Each row was made from one path, in order. Every step used is in the known rows, and no mark comes twice. Write each row's path.
In the rows, 128 means zero.
Known rows
R, X, K, G, U: [182 129  89 137  99 220 145 116 139  79 112 176 108  98 128  98 123  99
 144]
R, X, K, G: [128 127  91 129  92 210 129 121 153  89 124 110 112  99 140  97 127  78
 139]
V, S, R, X, K, G: [ 90  61 151 129 107 193 104  97 150 112 134 163  89  79 126 138 134 110
 154]
S, R, X: [ 92  76 133 139  94 151 159  90 162 136 112  68 109 113 128  89 131 103
  86]
G, K, X: [153 182  79 152  93 165 121 113 177  94 131  84 159  98 157 107 138  89
 114]
S, R, D: [111 142 155 132 140 117 188  87 162 149  89  62 145 109 117 100 142 108
  76]
R, D: [140 196 103 139 126 122 176 100 174 136  93  61 156 115 127  92 146  92
  62]
G, K, S: [160 161  89 105  86 138 121 114 177 100 107  87 148  84 145 147 143  53
 142]
G, K: [159 170  97 109  91 142 154 102 180  95 107  66 136 101 150 101 143  49
  79]
K, X, R, D, V: [149 175  48 165 144 140 153 140 131 157 111 107 217 142 119 131 123 119
  90]
R, X: [126 127  80 147  78 158 148 104 173 123 113  68 120 118 141  79 135  86
  72]
X, R, D, V: [156 163  67 122 143 116 186 126 133 158  86  92 196 143 107 124 127  80
  51]
D, V: [141 180  92 113  82 112 156 132 146 136 109  50 161 149 131 136 116  56
  51]
D, V, S, R, X, K, G: [ 90  82 153 129 104 174  98 121 127 115 135 173 116 120 107 177 117  96
 143]
S, R: [111 109 143 108 101 127 173  96 158 141 104  41 124 100 142 107 131  85
  75]
S, R, X, K, D, V, L: [ 98  79 161 129 147 126 142 137 145 107 115 108 120 116 102 153  97 115
 146]
K, X, R: [151 120  33 139 107 169 145 123 150 145 126  78 168  91 162  99 129 107
  94]
X, K: [155 166 104  86 102 143 153 111 167  97 107  77 111  96 152  95 138  61
  57]
K, S, R, X: [ 94  65 125 134  87 147 124 102 162 139 112  86 119  96 126 134 132 107
 151]
K, S, R, D, V, L: [ 89 146 162 137 133  88 146 128 149 149  96  87 171 114  91 199 136 121
 138]
S, R, X, K, D, V: [117  86 150 116 150 132 143 130 135 113 108 112 130 136 105 139  87  93
 140]
K, D: [152 148  88 121 127 123 162 118 169 139 110  34 151  98 142 114 105  78
 124]
S, R, D, V: [110 160 157 132 140  97 181 110 138 154  92  72 173 152  96 141 123  98
  69]

Which path is each row?
[108  80 146 112 109 159 149  94 162 103 107 106  87 102 130  87 135  96
  84]	S, R, X, K
[134 199 114 145 120  95 133 113 157 148 106 121 171 143 102 163 140  96
  52]	R, D, V, S
[157 142  63 121 146 138 193 105 157 157  85  83 167 102 129  86 146  94
  62]	X, R, D
[102 130 164 138 142 108 151  76 169 156 102 110 134  94 112 135 154 125
  75]	V, S, R, D
[133 111 160 115 144  98 122 113 153 128 118 124 160 111 107 196 101  79
 149]	G, K, D, V, S, R
[113  76 153 147 138 121 107 112 158 123 123 151 145 125  97 177 103  98
 159]	G, K, D, V, S, R, X
[125 158 163  98 149 103 136 126 135 123  87 129 160 124  95 181 128  91
 130]	X, K, S, R, D, V
[151 167  92 120 126 103 155 142 144 141 110  46 179 140 123 151  88  65
 116]	K, D, V
[139 122  87 111  88 160 105 117 169  95 110 122 107  91 137 121 137  83
 132]	R, X, K, S
[151 119  94 121 137 158 138 120 170  98 110 100 114  97 133  92 109  90
 133]	R, X, K, D
[146 162  98  96  99 182 147 122 148  99 121  82 123  88 151 115 125  60
 128]	X, K, G
[ 85  80 143 148  88 123 116 104 148 148 124 130 125 140 106 159 125 106
  76]	D, V, S, R, X
[ 95  68 143 151 133 112 112 115 145 157 126 123 144 132  98 175  96 115
 140]	K, D, V, S, R, X
[126 105 148  72 110 133 130 109 153 113 101  98 111  73 138 151 134  80
 137]	X, K, S, R
[101  86 157 117 104 133 104 108 143 114 121 166 102 129 107 156 129  99
  75]	D, V, S, R, X, K
[111  55 155 123 150 142 109  95 168 119 119 152  93  76 120 134 119 121
 146]	V, S, R, X, K, D
[118  66 148 116 152 152 149 107 159 111 105 101 104  92 124 102 106 106
 148]	S, R, X, K, D
[161 171  66 165 148 140 107 123 151 130 121 185 209 118 114 164 141 116
 105]	G, K, X, R, D, V, S
[141 123 106 131 131 128  96 130 156 111 126 159 129 125 109 161 105  92
 123]	R, X, K, D, V, S
[ 98  76 141 121 107 204 142 108 143 103 123 113 101  92 129 106 123  94
 155]	S, R, X, K, G
[112 100 153 119 139  90 129 116 140 161 119  97 157 118 109 193  94  97
 131]	K, D, V, S, R
[111 134 147 125 135 115 154  98 161 154  89  80 155  93 111 146 143 110
 140]	K, S, R, D
[127 106 165  90 155  99 120 122 140 129 115 134 132 108 111 190  99  90
 128]	X, K, D, V, S, R
[128 168  62 175 143 131 149 146 143 150 117 104 208 122 118 144 132 141
  94]	K, X, R, D, V, L
[127 138 160  97 152 123 145 103 159 120  86 119 131  81 114 145 145 106
 137]	X, K, S, R, D
